Known rows, with every step that occurs
Q/Z/R/V/C/T: [ 41.5  14.0   7.7  13.7 -22.9  -6.5 -26.5   9.3  26.5  27.5  -6.2   6.2
   0.9 -26.0   8.7  15.1 -23.8  17.8  -3.6 -10.8  26.3  -5.7 -31.8 -11.2
  41.6]
Q/Z/R/V/S/T: [ 28.8  12.8  -0.5   0.7 -30.8  -6.2 -29.5 -17.1  16.1  18.8 -12.6 -13.9
  -3.2 -13.9  17.8   6.7 -11.8  27.4 -12.9 -31.0   4.9 -30.6 -19.1  -3.3
  41.8]
S/T: [ -9.2   6.3 -12.6 -33.6 -22.3  22.7 -10.3  -8.5   3.9   3.2  -5.7 -10.3
  -2.0  32.3   9.2  -9.5   9.4  14.4 -13.8 -14.9 -19.4  13.6  -1.7   0.5
   6.6]
D/B/Q/Z: [ 29.3   4.1   3.0  -4.2   0.6 -20.5 -16.8   1.3  51.8  -2.1  24.0   3.2
 -16.5  -3.3 -11.9  17.3 -23.5  10.1  -6.6  12.4  39.0 -36.1  -1.2 -15.7
  11.5]
Q/B: [ -7.5  -2.4   3.8   0.4 -11.2 -18.3 -16.8   2.4  30.9  29.0   3.7  -3.7
   1.7   2.2 -21.4  12.6 -16.1  22.5  -4.6  -3.5 -10.1 -17.4  30.7  -9.7
 -12.1]
R/Z: [ 24.9  -8.1   1.1   7.2   7.9  26.0   2.5 -13.0  -7.2  13.2  -0.3  -3.2
   2.4 -15.6   8.7 -10.3 -32.7   0.6   2.2  -6.4   8.9 -26.6 -12.6 -15.1
  -4.8]
V/R: [ 11.1  -9.2  -2.1  20.8  17.8  42.2   0.6   8.4  -5.2  -8.9  -3.8   4.8
  -4.4 -18.7  15.8  -7.1  16.7   3.6  -1.8  -8.2 -10.3  -9.2   6.9  -0.1
  26.7]
B/Q: [ 12.4  12.2  -0.5  -2.4  16.4  10.4 -17.5  -5.0  22.6   9.4  -2.7  16.4
  -3.6   2.8   2.0  24.4  -7.2 -12.6 -15.7  14.3  19.3   3.8 -36.9  -5.2
  18.4]
R/B: [ 38.2 -15.8   3.4 -10.4   2.1  10.5  11.2   3.5   9.5  -0.6  -3.2  -9.7
  -1.8 -14.9   5.8  -3.5 -19.2   3.0   8.0 -11.2  -9.8 -20.0  -6.0 -11.3
  10.7]
C/V/S: [ 18.4 -13.1 -14.2 -14.9   6.8  30.0   9.4   3.7 -13.0   4.9   1.8  17.8
   6.2 -32.0  -2.9  22.5   0.6 -17.6  31.0  14.0 -18.0 -32.0  14.1   0.5
   0.1]
Q/Z/R: [ 13.4  25.9   3.6   9.2 -21.2 -29.5 -24.5  -0.7  29.4  16.5  -1.6  12.6
   5.1 -10.2   2.8  -1.8  -4.0  33.5 -21.7 -14.2  28.8 -11.9  11.3  -6.2
  22.7]
Q/Z: [  5.9  13.8   8.4   8.7 -12.1  -6.6 -11.2 -12.6  29.7 -11.3   1.5   4.7
  10.7  -7.0 -16.7   1.7   0.4  19.7 -16.6   8.2  26.7 -25.9   4.5  -8.1
   4.7]
B/Q/Z/R/V/S/T/C: [ 40.9  17.7   0.8  -5.1  -4.1  14.4 -42.6 -22.0  38.3  22.7  -6.3   5.6
  -8.5  -4.2  26.8  27.8 -25.6  19.2 -17.6 -13.0  30.3 -23.9 -34.2  -4.9
  49.1]
Z/R/V: [ 31.0   0.8   0.9   7.4 -21.5 -21.1 -20.7  17.0  -7.2  34.4 -10.1 -13.5
 -11.0 -12.0  32.1   9.0 -18.8   7.3   6.9 -36.1  -5.9  -5.0 -27.6  -1.4
  38.3]
V/C/T/S: [ 20.8  -0.3  -1.8  -1.1   8.6  43.8  10.0  13.7   0.9  21.7  -2.0  14.3
   2.8 -21.3  -6.8  -2.1 -33.5  -8.5  25.6  12.2  16.7  46.6  -0.8   8.5
   7.6]
V/C: [  3.0   3.5   3.8   6.2  14.6  22.6   6.0  -4.1   0.3  25.9   4.2  -5.7
   1.6 -22.3  13.3  -8.4  -8.0  -9.7  10.1 -11.5   3.0  20.5  -4.4   2.1
  18.9]
R/V: [ 28.4 -18.5   9.9   7.7 -11.4  10.5  -5.1   3.5  -9.4  -0.6  -7.0 -28.8
  -5.4 -10.3  10.0  17.3 -15.5 -10.4  14.6 -10.6 -11.1 -30.0 -42.5  -4.6
  16.9]
V/R/J: [ 41.8 -17.0   9.1  26.4  21.5  40.8  14.2   8.2 -13.9 -14.3 -12.7 -10.7
  -7.2 -23.7  13.6   4.0  -7.4   1.6  13.3  -2.0  -4.5 -14.6  -0.9 -17.9
  27.0]
D/B/Q: [ 25.4  -5.1  -2.6 -10.5   9.4 -16.4  -9.0   9.1  33.0   3.1  23.2  -0.4
 -23.5   0.3  -0.4  15.9 -25.4  -2.3   5.2   6.9  22.4 -20.1  -4.5 -10.4
   8.4]
B/Q/Z/R/V/S: [ 40.6  18.2   4.3  11.8   1.5  -3.5 -35.6 -16.5  34.0  22.4 -10.8   8.8
  -5.4 -23.6  13.8  35.6 -19.4   2.8 -19.4  -5.7  29.9 -27.9 -52.0  -6.9
  50.2]
B/Q/Z: [ 16.9  23.6   6.9   5.7   6.0   5.2 -26.9 -14.4  47.4   0.0  -1.7  19.3
   5.3  -2.4 -11.6  26.0  -4.7   3.2 -30.4  21.1  41.3 -16.6 -33.8 -11.6
  21.3]
T/C/V/R/Z/Q/B: [ 46.4 -21.4   3.1   5.1   8.7  60.0 -21.3  17.7  21.1  23.8  24.4  26.4
   3.9 -14.1  14.6   5.4 -44.7  19.3  34.1   7.1   8.5 -24.0  65.0 -14.4
 -12.3]
J/Q/Z/R/B: [ 31.0  31.0   0.2  -1.0  -7.2 -17.3  10.7  -9.9  37.3  48.4  29.4  -2.1
   6.9 -34.2  -2.3   3.7 -24.5  25.9  -7.4  -7.7   9.8  12.0 -32.7   8.9
  12.6]
J/R/B: [ 56.9   5.2  -1.2  -5.4  18.1  11.5  17.9   1.9   9.8  20.1   7.8  -5.0
 -18.7 -26.8   6.6  -4.3   3.0  25.9   9.9 -19.2 -10.8 -31.1  -4.4  -2.3
  11.7]
S/T/C/V/R/Z: [ 26.3 -13.0 -13.0 -31.1  -4.6  80.3  -9.4   4.7  -0.6   6.3   9.5   8.7
   0.2  11.1  29.3  -9.6 -12.9  24.0  14.9 -10.0  -8.4 -24.4  38.2  -9.3
   3.9]
D/B/Q/Z/R/V: [ 48.1   2.6   4.5   1.3 -10.3 -31.3 -28.4  10.1  46.6  14.1  18.8  -6.9
 -23.3 -12.5   5.7  24.0 -35.0  13.0  -0.5  -7.8  34.0 -41.8 -19.3 -15.6
  32.1]
J/R/B/Q/Z: [ 68.0  20.3   3.6  -3.3  20.5  13.8   1.1  -6.8  40.4  21.4   6.1   7.9
 -15.3 -28.8   0.0  13.4  -0.3  26.8  -8.7  -5.3  15.4 -42.6 -26.2 -10.2
  26.1]

Rows
[ 41.5  13.9  15.9   9.5   2.4  -4.0  28.3 -17.6  15.8  14.1  14.3 -20.4
   6.3 -24.5 -19.1  19.8 -38.6   9.1  12.2  21.2  17.7   0.2 -36.2 -10.3
  -7.5] : R/J/Q/Z
[ 48.6  23.8   5.2   7.7  -1.1   8.6 -38.8   4.4  45.5  33.7  -7.4  23.1
  -2.1 -19.3   7.5  37.3 -26.3   0.2 -19.1   7.0  41.2   6.3 -65.4 -14.4
  53.3] : B/Q/Z/R/V/C/T
[ 50.9  22.9   4.4   7.6  -4.5  18.7 -32.5   6.3  41.1  33.1  -9.5  20.3
  -1.1 -21.5   1.9  28.7 -40.4   4.0  -7.6   6.7  48.2   7.1 -47.2  -5.0
  46.1] : B/Q/Z/R/V/C/T/S
[ 49.9  13.9   0.9  12.0  10.5  15.0 -14.6 -11.6  23.1  54.2  16.5   4.3
 -14.7 -16.5  -1.2  -6.2 -34.7  31.3   6.2 -14.3  -0.3  -8.6   2.6 -11.3
  -9.4] : J/R/Z/Q/B
[ 37.7  24.5   8.6  12.0   0.5   2.7 -36.9  -5.3  43.6  35.2  -5.7   9.2
  -1.2 -21.5  16.4  26.7 -21.9   2.7 -20.8  -8.4  37.5  -9.0 -53.3 -11.0
  55.8] : B/Q/Z/R/V/C
[ 34.3 -16.2 -12.1 -41.2  -7.4  72.8  -3.9  12.8   8.8  -1.7   7.7   6.1
  -1.3  11.7  27.2  -6.7  -2.8  25.1  18.4 -11.0 -17.6 -21.2  40.9  -7.1
  12.1] : S/T/C/V/R/B
[ 30.8  -4.1   6.2  11.7  -6.5  13.4 -28.2 -13.3  25.4  44.7   8.0   0.7
   3.9  -1.6  -3.6  -5.5 -66.7   9.3   2.2  -5.0   3.2  11.0   4.2 -21.8
 -14.8] : R/Z/Q/B
[  8.4  -3.6 -13.0 -45.8 -18.0  47.2 -10.2   6.8   6.9   3.5  11.5   8.6
   1.9  27.4  16.5  -0.7  -2.8  22.4  15.5  -1.5  -7.8  -6.6  40.8  -0.9
  -6.9] : S/T/C/V
[ 44.9 -14.6  -9.1   4.7   5.4  70.4  -7.0  22.7  -1.0  13.9   9.6  27.1
   9.8 -29.8   9.2   3.0 -16.6  -9.3  24.0  11.4  -8.7 -16.3  10.9 -17.3
   8.0] : C/V/R/Z/Q
[ 10.8  38.7  -2.9   4.6  -9.2 -22.2   5.3 -13.1  32.7  50.0  31.3   4.2
   9.3 -25.8  -5.6   5.1 -13.7  25.1 -12.1  -1.4  15.6  21.3 -29.1  14.0
   6.6] : J/Q/Z/R
[ 33.6  11.9  -0.2  -3.4  -3.1 -35.9 -25.4   9.2  52.1  14.0  21.7   7.3
 -20.2  -6.5   0.3  14.9 -26.2  18.1  -8.7  -2.1  40.1 -26.6   3.0 -14.6
  23.8] : D/B/Q/Z/R
[ 29.3 -18.1  -0.5  -1.3  15.7  57.5  -1.4  24.4   2.6  -3.9  18.5  25.4
   1.3 -16.6  19.5   6.1  -5.7  11.4  34.0  10.0   8.7 -31.2  58.2  -1.8
  -1.7] : T/C/V/R
[ 42.6  -3.7  -8.0 -37.4  -6.0  73.5 -18.7   4.0  35.6  -2.1   6.3  15.5
   2.4   9.1  19.8   7.2  -5.9  29.3  -0.4   0.2   6.1 -32.4  25.1 -13.0
  24.0] : S/T/C/V/R/B/Q/Z
[ 11.6  -9.5 -21.9 -36.9  -7.1  43.9   3.3  -1.9 -11.5   6.8  -2.2   9.6
   4.9 -12.1   3.1  17.1   8.1  -8.3  22.9   4.4 -30.4 -22.2  13.9   0.2
   4.1] : C/V/S/T
[ 44.8  11.7  -3.1   8.8  22.9  23.9   9.9 -10.9  -3.3  31.9   9.4   0.7
 -16.6 -28.4   9.8  -9.8  -9.3  23.7   6.2 -15.9   3.3 -36.7 -11.1  -5.5
  -1.3] : J/R/Z
[ 46.5 -19.3  -1.9   2.7  10.4  53.3  16.2  31.5 -11.0  -7.2  -2.6  14.0
   5.1 -31.5   1.4  21.7   0.4  -8.5  33.9  18.1 -10.3 -32.1  16.4 -21.8
  12.3] : C/V/R/J
[ 32.7 -25.8  -0.2  -9.3  -5.8  39.8 -10.7 -25.2 -16.6   1.4  -9.3 -37.5
 -14.5  -6.0  32.0  13.8 -26.8  -1.1  23.1 -24.5 -22.4 -34.4 -26.9   6.2
  23.6] : R/V/S/T/C
[ 49.2 -24.5   5.7   2.5  18.1  55.6   5.9  24.4  -3.4  -8.6  13.1  17.0
  -0.7 -17.3  18.8  13.5 -21.3  10.0  44.4  13.7  13.0 -36.3  53.8 -12.4
  -1.4] : T/C/V/R/J
[ 42.5 -17.7   7.9   7.4  -2.7  36.4  -4.2  12.9  -3.6  18.8  -4.8 -14.5
  -4.5 -25.6  10.6  22.9 -31.3 -21.9  25.6  -1.4  -4.2   5.7 -61.7  -7.4
  30.5] : R/V/C/T
[ 65.4  12.9  -1.1  -7.8  27.6  18.4   7.1  -2.0  25.0  25.7   5.9   5.8
 -21.4 -24.8   8.6  11.5  -1.1  17.1  -0.6  -9.6   1.4 -28.8 -28.5  -4.8
  23.4] : J/R/B/Q
[ 33.0  -8.8 -12.5 -29.5  -9.0  80.9 -22.2   2.8   8.2  14.0  12.9  12.7
   0.8  18.8  29.3 -12.7 -26.3  20.2  16.1  -6.7  -7.7   6.6  35.1  -9.1
   1.8] : S/T/C/V/R/Z/Q
[ 42.5  27.1   9.8   9.7   1.4 -15.9 -28.0  -4.9  41.2  17.4 -10.6  16.1
  -1.1  -8.4   2.3  29.4 -22.8  11.6 -22.5   6.9  44.6  -8.8 -33.8 -20.1
  36.9] : B/Q/Z/R/J
[ 47.5   9.4  -3.8  -7.7   0.5 -16.0 -18.5  14.8  21.1  39.5  -7.1  11.2
  -9.6 -13.8  29.5   7.5 -24.3  10.4  -7.8 -27.6   6.7   5.0 -21.5  -8.6
  44.6] : Z/R/B/Q
[ 39.5  29.8   0.4   6.5 -12.4   9.1   9.9  -2.4  26.8  59.1  25.2  -1.2
   6.5 -43.3  -7.8  11.0 -46.9  15.7  12.3   2.1  22.0  33.7 -47.7  19.2
  16.5] : J/Q/Z/R/V/C/T/S
[ 23.1  32.3   2.3   5.7  -1.0 -15.2 -37.2  -5.2  47.0  22.1  -3.3  25.6
   1.6  -5.1   2.7  23.4  -7.9  13.1 -32.5   3.6  42.4  -4.7 -28.4  -8.6
  36.5] : B/Q/Z/R
[  7.1   4.8   6.1   4.3 -19.4 -14.6 -38.9  -0.6  41.1  38.2  11.3   5.3
   3.2  16.9 -15.2   5.7 -39.4   9.7  -2.7   1.6  -5.9  44.0  21.2  -8.2
 -13.0] : Z/Q/B
[ 44.2  14.0   6.5  12.9 -27.3   2.4 -21.0  11.0  21.8  27.1  -8.0   3.7
   2.2 -27.9   2.1   7.2 -35.7  22.2   6.0 -12.1  33.2  -3.3 -13.0  -1.7
  35.2] : Q/Z/R/V/C/T/S
[ 39.7   5.9   5.0   7.8  -6.4 -32.1  -2.4  15.4  -8.7  28.0 -13.0  -6.0
 -10.4  -8.0  22.7   5.8 -27.2  14.3  12.1 -22.2   7.4  11.2  -1.0 -14.8
  23.4] : Z/R/J
[ 36.6  19.3  12.9  15.3 -18.0 -32.6 -13.1  -0.4  22.7  12.1  -8.4   0.7
   2.5 -13.5   1.1   7.2 -22.1  31.0  -8.5  -9.1  32.3 -16.6   4.0 -19.5
  22.9] : Q/Z/R/J
[ 39.3  18.3   1.3   4.7  -1.8 -29.9  12.7   6.2  -2.7  51.7   7.3 -10.3
  -7.3 -20.0  18.3   8.9 -35.5  13.3  15.2 -16.2   2.4  31.2 -24.9  -2.6
  16.0] : Z/R/J/Q
[ 37.4  23.3   7.1   9.6  -7.2  -9.3 -38.8  -2.9  42.2  22.9  -8.0  11.0
  -2.5 -10.9   8.8  32.3 -17.0   7.4 -25.7  -2.7  35.7 -19.7 -51.5 -11.3
  45.6] : B/Q/Z/R/V
[ 45.4 -18.4   6.3   7.6  -5.7  45.3   2.9  12.3  -8.6  18.0  -8.1 -16.0
  -3.3 -27.9   4.7  14.7 -44.8 -17.3  35.1  -1.1   2.8   8.0 -42.9   3.2
  22.9] : R/V/C/T/S
[ 32.4 -16.1  -2.4  26.9  26.0  62.7   2.7  -2.3 -11.3   3.5  -4.4   2.5
  -2.8 -31.8  22.1 -16.1 -11.6   4.5  -0.2 -13.6  -2.5 -31.9  -4.1 -12.7
  23.1] : V/R/Z
